Each row was made from one small tree. The marks that hang from a mark follow it in brackets, in the order of their numbers. Every link used is in the known rows. Write each row's tree.
Known rows
Z_446{Z_74{Z_855} Z_498{Z_757} Z_969}: [ 2.66 -2.01 -1.29 -0.62  2.78 -1.99  1.51  0.50 -0.83 -2.00  0.46  1.36
  0.99 -0.11  3.55]
Z_290{Z_855}: [-0.49  1.15  0.27  2.08 -2.23  0.11 -0.59 -3.03 -1.13  2.19 -0.53 -0.20
 -1.69  0.50 -4.02]
Z_74{Z_446}: [-0.65  3.32  0.53 -0.59  1.33  0.18 -2.71 -0.61  0.06  3.20  0.95  0.12
 -1.55 -1.97 -2.60]
Z_855{Z_969{Z_446}}: [-1.26 -0.03  1.79 -0.54 -2.07  2.65 -0.87  0.28  1.08  0.85 -0.52 -1.62
  0.43 -1.68 -4.11]
Z_757{Z_498{Z_446}}: [-5.17  2.15 -0.70  1.27 -2.36  0.26 -0.15 -1.58  1.10 -0.62 -0.75  0.77
 -1.77  2.69 -0.40]
Z_757{Z_498{Z_446{Z_74}}}: [-4.16  2.11 -1.43  2.34 -2.61 -0.12  0.24 -1.72  0.65  0.23 -0.41  0.04
 -1.46  2.22  0.72]
Z_855{Z_969{Z_446{Z_74 Z_498}}}: [ 0.26 -0.79  0.94  0.56 -1.30  1.39  0.69  0.63 -0.31  3.03 -0.29 -1.51
  1.54 -1.59 -2.20]
Z_969{Z_446{Z_74 Z_498} Z_855}: [ 2.89 -2.45 -0.13  1.25  0.06  0.37  0.94  1.37 -0.78  2.32 -0.55 -0.85
  1.74 -0.14  0.81]
Z_74{Z_855}: [ 1.83  0.41  0.59 -0.61  0.18 -0.02 -3.02 -0.44  0.63 -0.41  0.02  0.55
 -0.74 -1.17 -1.74]
Z_290{Z_855{Z_969{Z_446{Z_74 Z_498}}}}: [ 0.51 -0.68  0.98  1.53 -2.63  1.06  1.26 -1.45 -1.45  4.01 -0.53 -1.79
  0.51 -0.04 -4.20]
Z_446{Z_498{Z_757} Z_969{Z_855}}: [-0.33 -2.08 -0.63 -0.33  2.14 -1.37  2.50  0.19 -0.56 -2.80 -0.80  1.69
  0.32  0.62  3.28]
Z_757{Z_498{Z_446{Z_74 Z_969{Z_855}}}}: [-3.32 -0.23 -1.66  2.12 -2.16 -0.43  1.06 -0.54  1.38 -2.62 -0.99 -0.64
 -2.01  2.16  3.06]
Z_757{Z_498{Z_446{Z_74{Z_855} Z_969}}}: [-1.84 -0.12 -1.48  0.82 -1.46 -0.57 -0.14 -0.18  1.63 -2.81 -0.39 -0.25
 -1.89  2.02  2.12]
Z_498{Z_446{Z_74 Z_969} Z_757}: [-2.52  1.17 -1.24  0.49 -1.01 -0.75  2.33 -0.66 -0.41 -5.29  0.86  0.38
  0.07  2.33  3.82]
Z_969{Z_446{Z_498{Z_757}} Z_855}: [ 0.84 -2.02  0.37 -0.98  1.38  0.75  1.76  0.89 -0.53 -0.32 -0.53  1.15
  2.29  1.40  0.74]
Z_855{Z_969{Z_446{Z_74 Z_498{Z_757}}}}: [-0.67 -0.42  0.68 -0.44 -0.30  1.30  1.81  0.09 -0.56  1.48  0.03 -0.45
  2.41 -0.71 -1.03]

Write each row's tree
[ 3.36 -1.75 -0.28 -1.27  2.01  0.19  0.91  1.11 -0.84  0.59  0.68  0.90
  2.86  0.69  0.74] -> Z_969{Z_446{Z_74{Z_855} Z_498{Z_757}}}
[ 0.85 -2.57 -0.25  0.85  0.99 -1.28  1.11  0.85 -0.30 -0.87 -1.22  0.39
 -0.64 -0.44  1.79] -> Z_446{Z_498 Z_969{Z_855}}
[ 1.86 -2.45  0.71  0.08  0.32  0.83  0.55  1.50 -0.24  1.31 -0.89 -0.04
  1.34  0.42 -0.53] -> Z_969{Z_446{Z_498} Z_855}
[ 1.64  2.06  0.49 -3.40  4.44 -1.18 -1.81  0.11 -0.64  1.60  1.49  2.48
  0.42 -0.63 -0.21] -> Z_74{Z_446{Z_498{Z_757}} Z_855}
[-0.66  1.13 -0.31 -1.99  4.06 -1.25  0.80  0.49 -0.67  0.70  1.03  1.67
 -0.37 -0.58  0.92] -> Z_74{Z_446{Z_498{Z_757} Z_969}}
[ 2.04 -0.16  0.45  0.33  0.04 -0.86 -0.98 -0.35 -0.67  2.27 -0.04 -0.27
  0.73 -2.14 -0.47] -> Z_446{Z_74{Z_855{Z_969}} Z_498}
[ 2.66  1.60  0.87 -2.34  3.36 -1.11 -3.01  0.67 -0.37  3.24  1.08  1.27
 -0.48 -1.57 -1.48] -> Z_74{Z_446{Z_498} Z_855}
[-3.85  0.51 -1.80  2.09 -2.11 -0.38  1.11 -0.70  1.21 -1.84 -0.61 -0.44
 -2.03  2.15  2.00] -> Z_757{Z_498{Z_446{Z_74 Z_969}}}
[ 0.37  0.75  0.31 -0.85  1.81 -0.22 -1.76  0.67  0.86  0.08  0.22 -0.68
 -2.25 -2.07 -0.01] -> Z_74{Z_446{Z_969{Z_855}}}
[-1.70 -0.18  0.12  0.67 -2.15 -0.32  0.36  0.39  0.67 -5.05 -0.55 -0.60
 -1.51  1.65  2.21] -> Z_498{Z_446{Z_969{Z_855}}}
[-1.28  0.65 -0.84  1.82 -2.36 -0.64  0.84  0.02 -0.03 -3.17  0.38 -1.10
 -1.03  1.12  2.26] -> Z_498{Z_446{Z_74 Z_969}}
[-0.27 -0.05  1.05  0.56 -2.20  2.29 -0.47  0.13  0.61  1.72 -0.17 -2.30
  0.78 -2.12 -2.97] -> Z_855{Z_969{Z_446{Z_74}}}
[ 4.41 -2.16  0.04 -0.17  0.94  0.30 -0.26  1.69 -0.57  2.33  0.30 -0.34
  1.96 -0.31 -0.55] -> Z_969{Z_446{Z_74{Z_855} Z_498}}
[ 0.61  2.83  2.05 -2.95  1.14  0.72 -4.45 -0.10  1.22  1.69  0.90 -0.62
 -1.35 -3.35 -3.53] -> Z_74{Z_446 Z_855{Z_969}}
[-0.31  0.46 -0.88 -0.95 -0.26 -0.94  1.03 -0.15  0.10 -6.43  1.04  0.54
  0.24  2.23  4.03] -> Z_498{Z_446{Z_74{Z_855} Z_969} Z_757}
[ 0.07 -1.04  0.21 -1.04  1.41  0.86  1.86  0.65 -0.81  0.72  0.10  1.48
  2.34  1.28 -0.74] -> Z_969{Z_446{Z_498{Z_757}}}
[ 1.41  0.78  0.59  0.29 -1.21  0.29 -2.52 -0.89  0.47  0.65  0.13 -1.25
 -0.33 -2.82 -1.41] -> Z_446{Z_74{Z_855{Z_969}}}
